In the rows, 128 means zero.
Known rows, with every way that one mark hangs from another
z_942[z_10[z_415[z_183 z_954]]]: [158  94 123 133 132 156 106  61  98 175 125 134 109 151 132  98 107 146
  94 158 143 130  86  96]
z_183[z_415[z_10 z_293 z_954]]: [112 135 129 123 138 123 106 161 163 133  84 121 127  72 133 156 147 151
 130 153 127 108 156 126]
z_293[z_415[z_183 z_954[z_762[z_698[z_678]]]]]: [238 135  59  97 148  96 133 117 127 125 137 147 110 126 133 182 146 156
 164 114 135 143 142 124]
z_698[z_678]: [180 106 130 142 134 194 149 123 126  70 119 127 149 138 139 197 109 137
 136 110 203 111 104 131]
z_747[z_762[z_698[z_678] z_954]]: [ 81 103 133 128 114 180 147 121 102 131 144 135 113 143  73 122 111 111
 114 107 171 118 140 144]
z_10[z_415[z_954] z_942]: [142 125 143 152 116 173 130  81 156 178 137 122 116 192 171 107 105 136
  68 101 107 151  96  85]
z_183[z_415[z_293 z_954[z_762[z_698[z_678]]]]]: [ 99 134  96 107 122  53 134 176 165 115 130 148 123  92 135 162 159 166
 156  86 132 118 161 140]
z_747[z_762]: [  5  90 173 161 122 199 135 105 129 126 104 141 108 132  87 130 119 108
 103 116 168  89 114 112]
z_678[z_698]: [153  83 141 146 172 136 136  99 133 112 162 154 105 197 119 134  83 121
 136  93 161 139 104 124]
z_415[z_10 z_183 z_293]: [115 142 150 143 160 186 116 168 122  65  50 104 150  80  93  87 133  95
 157 205 131 103 113 155]
z_10[z_415]: [147 125 163 157 125 166 136  95 134 141 114 161 109 186 147 134 106 134
  94 143 151 129  93 108]
z_747[z_762[z_698]]: [  4  93 156 150 131 163 143 122 118 149 125 160  93 151  50  97 112  97
 118  97 172 106 110 128]
z_415[z_10 z_183 z_293 z_954[z_762]]: [129 130  97 118 159 132 119 176 135 107  82  84 149  63 136 107 157 119
 173 152  84 106 153 136]
z_762[z_698 z_954]: [148 108  96 138 143 136 139  87  88 124 138 128 124 208  76 159 101 121
 115 107 159 146 134 142]
z_942[z_10[z_415[z_183 z_293 z_954[z_762]]]]: [106 105 127 130 126 121 117  98 109 163 130 131 120 120 142  84 122 151
 111 147 114 124 106 115]
z_762[z_698 z_954[z_415]]: [144 132 119 120 113  75 131 110  98 132 171 138 130 181 108 153 121 115
 127 107 140 149 141 137]
z_10[z_415[z_183 z_293 z_954[z_762[z_698]]] z_942]: [ 95 156 120 129 120 106 137 139 156 149 134 131 117 155 142  35 136 120
 114 110  62 155 108 123]
z_762[z_698[z_678] z_954[z_415]]: [201 137 114 103 105  92 141 134  99 110 184 134 144 157 127 164 120 123
 141 103 162 149 142 149]
z_293[z_415[z_183 z_954]]: [232 137  85 118 152 150 112  77 121 111  95 143 105 140 119 179 141 148
 144 169 141 135 131 101]
z_762[z_698[z_678] z_954[z_415[z_10 z_183 z_293]]]: [204 166 121  91 117  98 129 182  98  91 153 116 155  99 113 102 134 104
 167 161 133 145 149 174]
z_762[z_698[z_678] z_954[z_415[z_10[z_942] z_293]]]: [165 155 137 106 107 105 141 176 114 119 180 102 164 111 136 117 116 109
 135 114 126 153 148 171]
z_942[z_10[z_415]]: [111  86 160 155 124 159 122  63 104 178 138 145 117 162 141 126  86 148
  73 134 164 126  80 108]

Rows
[ 78 113  87 127 148  86 149 156 132 123 130 126 129 131 115 130 137 135
 169  78 116 118 152 136] : z_415[z_293 z_954[z_762[z_698]]]
[105 122 135 146 152 194 124 152 148 139  99  66 156  97 141 109 114 116
 122 128 103 121 133 125] : z_415[z_10[z_942] z_293 z_954]
[ 84 138 138 131 130 130 108 156 178 141  96 103 135  79 141 140 141 146
 108 127 108 121 146 123] : z_183[z_415[z_10[z_942] z_293 z_954]]
[199 132  92 120 149 131 117 109 150 159 123  99 129 102 164 178 140 145
 118 116  87 144 142 110] : z_293[z_415[z_10[z_942] z_183 z_954[z_762]]]
[163 139 110 121 167 182 105 160 121  93  57  89 142  76 103  84 144 107
 170 202 113 108 135 131] : z_415[z_10 z_183 z_293 z_954]
[206 113  89 121 135 151 150 113  90 103 152 123 138 182  95 170  99 130
 130 103 181 146 136 155] : z_762[z_698[z_678] z_954]
[188 165 113  94 108  90 134 161  96  70 155 134 147 126 104 109 139 109
 169 150 142 145 143 168] : z_762[z_698[z_678] z_954[z_415[z_183 z_293]]]
[ 43 153 153 124  99  29 132 175 150  68 138 139 153  80 163 131 179 116
 172 111  88 106 133 137] : z_954[z_415[z_183 z_293] z_762]
[ 57 131 128 129 125  89 119 169 189 153 117 100 141  68 168 158 152 155
 111  88  85 119 161 127] : z_183[z_415[z_10[z_942] z_293 z_954[z_762]]]
[ 99 130 185 145 109 119 120 140 153 140 152 105 157 108 176 154 123 105
 105 101 121 125 109 113] : z_954[z_415[z_10[z_942]]]
[184 115  76 119 147  85 140  97 132 166 150 151 105 152 142 211 130 164
 140  83 133 142 151 113] : z_293[z_415[z_954[z_762[z_698]]]]
[ 84 101 171 155 124 159 126  91 106 157 126 145 123 140 130  99  92 145
  87 155 153 121  89 125] : z_942[z_10[z_415[z_293]]]
[ 89 131 143 107  94 131 132 140 105 119 157 143 116 115  85  94 139  98
 133 127 148 122 140 142] : z_747[z_762[z_698[z_678] z_954[z_415[z_183]]]]
[205 130  75 115 146 110 122  90 133 122 116 138 111 130 144 199 151 157
 146 129 118 133 144 106] : z_293[z_415[z_183 z_954[z_762]]]
[197 133  79 113 156 107 122 119 142 172 136 111 120 114 142 155 135 138
 128 104  91 155 139 121] : z_293[z_415[z_10[z_942] z_183 z_954[z_762[z_698]]]]
[127 160 156 127 105 135 111 134 123  90 123  82 166 105 147 125 143 102
 115 167  88 133 145 139] : z_762[z_954[z_415[z_10[z_942] z_183 z_293]]]
[ 90 148 192 136 115 109 122 179 141 106 125 123 156  74 155 132 137 106
 148 152 126 107 129 137] : z_954[z_415[z_10 z_293]]
[130 111 135 132 131 156 109  87 100 155 114 134 116 129 123  70 112 142
 108 181 133 125  95 112] : z_942[z_10[z_415[z_183 z_293 z_954]]]
[205 115  85 116 159 101 132 122 135 192 144 129 114 118 152 205 123 156
 135  97 122 141 160 121] : z_293[z_415[z_10 z_954[z_762[z_698]]]]
[ 49  97 150 137 125 174 151 142 118 133 135 157 104 131  66 105 109 105
 130  94 190 106 111 139] : z_747[z_762[z_698[z_678]]]
[ 87 164 170 128 108  96 116 155 131  53 106 145 144  98 124 105 160 101
 167 173 126 109 111 131] : z_954[z_415[z_183 z_293]]
[140 150 120 124 126 117 129 136 140 121 103 146 114 133 151  79 151 135
 142 161  88 126 126 118] : z_10[z_415[z_183 z_293 z_954[z_762]]]
[  9 131 167 125  95 119 134 141 109 137 149 146 111 124  76  84 132  96
 124 126 129 117 150 143] : z_747[z_762[z_698 z_954[z_415[z_293]]]]
[129 161 120 110 115  73 124 138  93  89 141 138 133 151  83  97 141 100
 154 155 119 145 141 155] : z_762[z_698 z_954[z_415[z_183 z_293]]]
[133 158 142 123 102 117 115 118 108  61 117 114 152 127 129 141 151 114
 137 177 113 124 146 135] : z_762[z_954[z_415[z_183 z_293]]]
[ 94  94 138 139 122 120 127  96 114 184 147 131 123 129 160 110 108 160
  98 121 121 123 114 113] : z_942[z_10[z_415[z_293 z_954[z_762]]]]
[ 67 150 188 167 110 176 143 120 159 128 118 135 129 167 151  74 104 120
  76 130 108 141  89 125] : z_10[z_415[z_293] z_942]
[191 120 104 118 125 107 149 128 139 175 161 155 109 167 171 133 120 152
 126  87 131 141 124 112] : z_10[z_415[z_954[z_762[z_698[z_678]]]]]
[ 84 128 119 121 132  80 116 175 174 143 105 117 133  61 158 175 159 161
 133 112 102 107 169 130] : z_183[z_415[z_10 z_293 z_954[z_762]]]
[162 141 129 141 122 175 118  83 149 150 118 122 113 181 150  74 122 122
  85 134  96 153  86  87] : z_10[z_415[z_183 z_954] z_942]
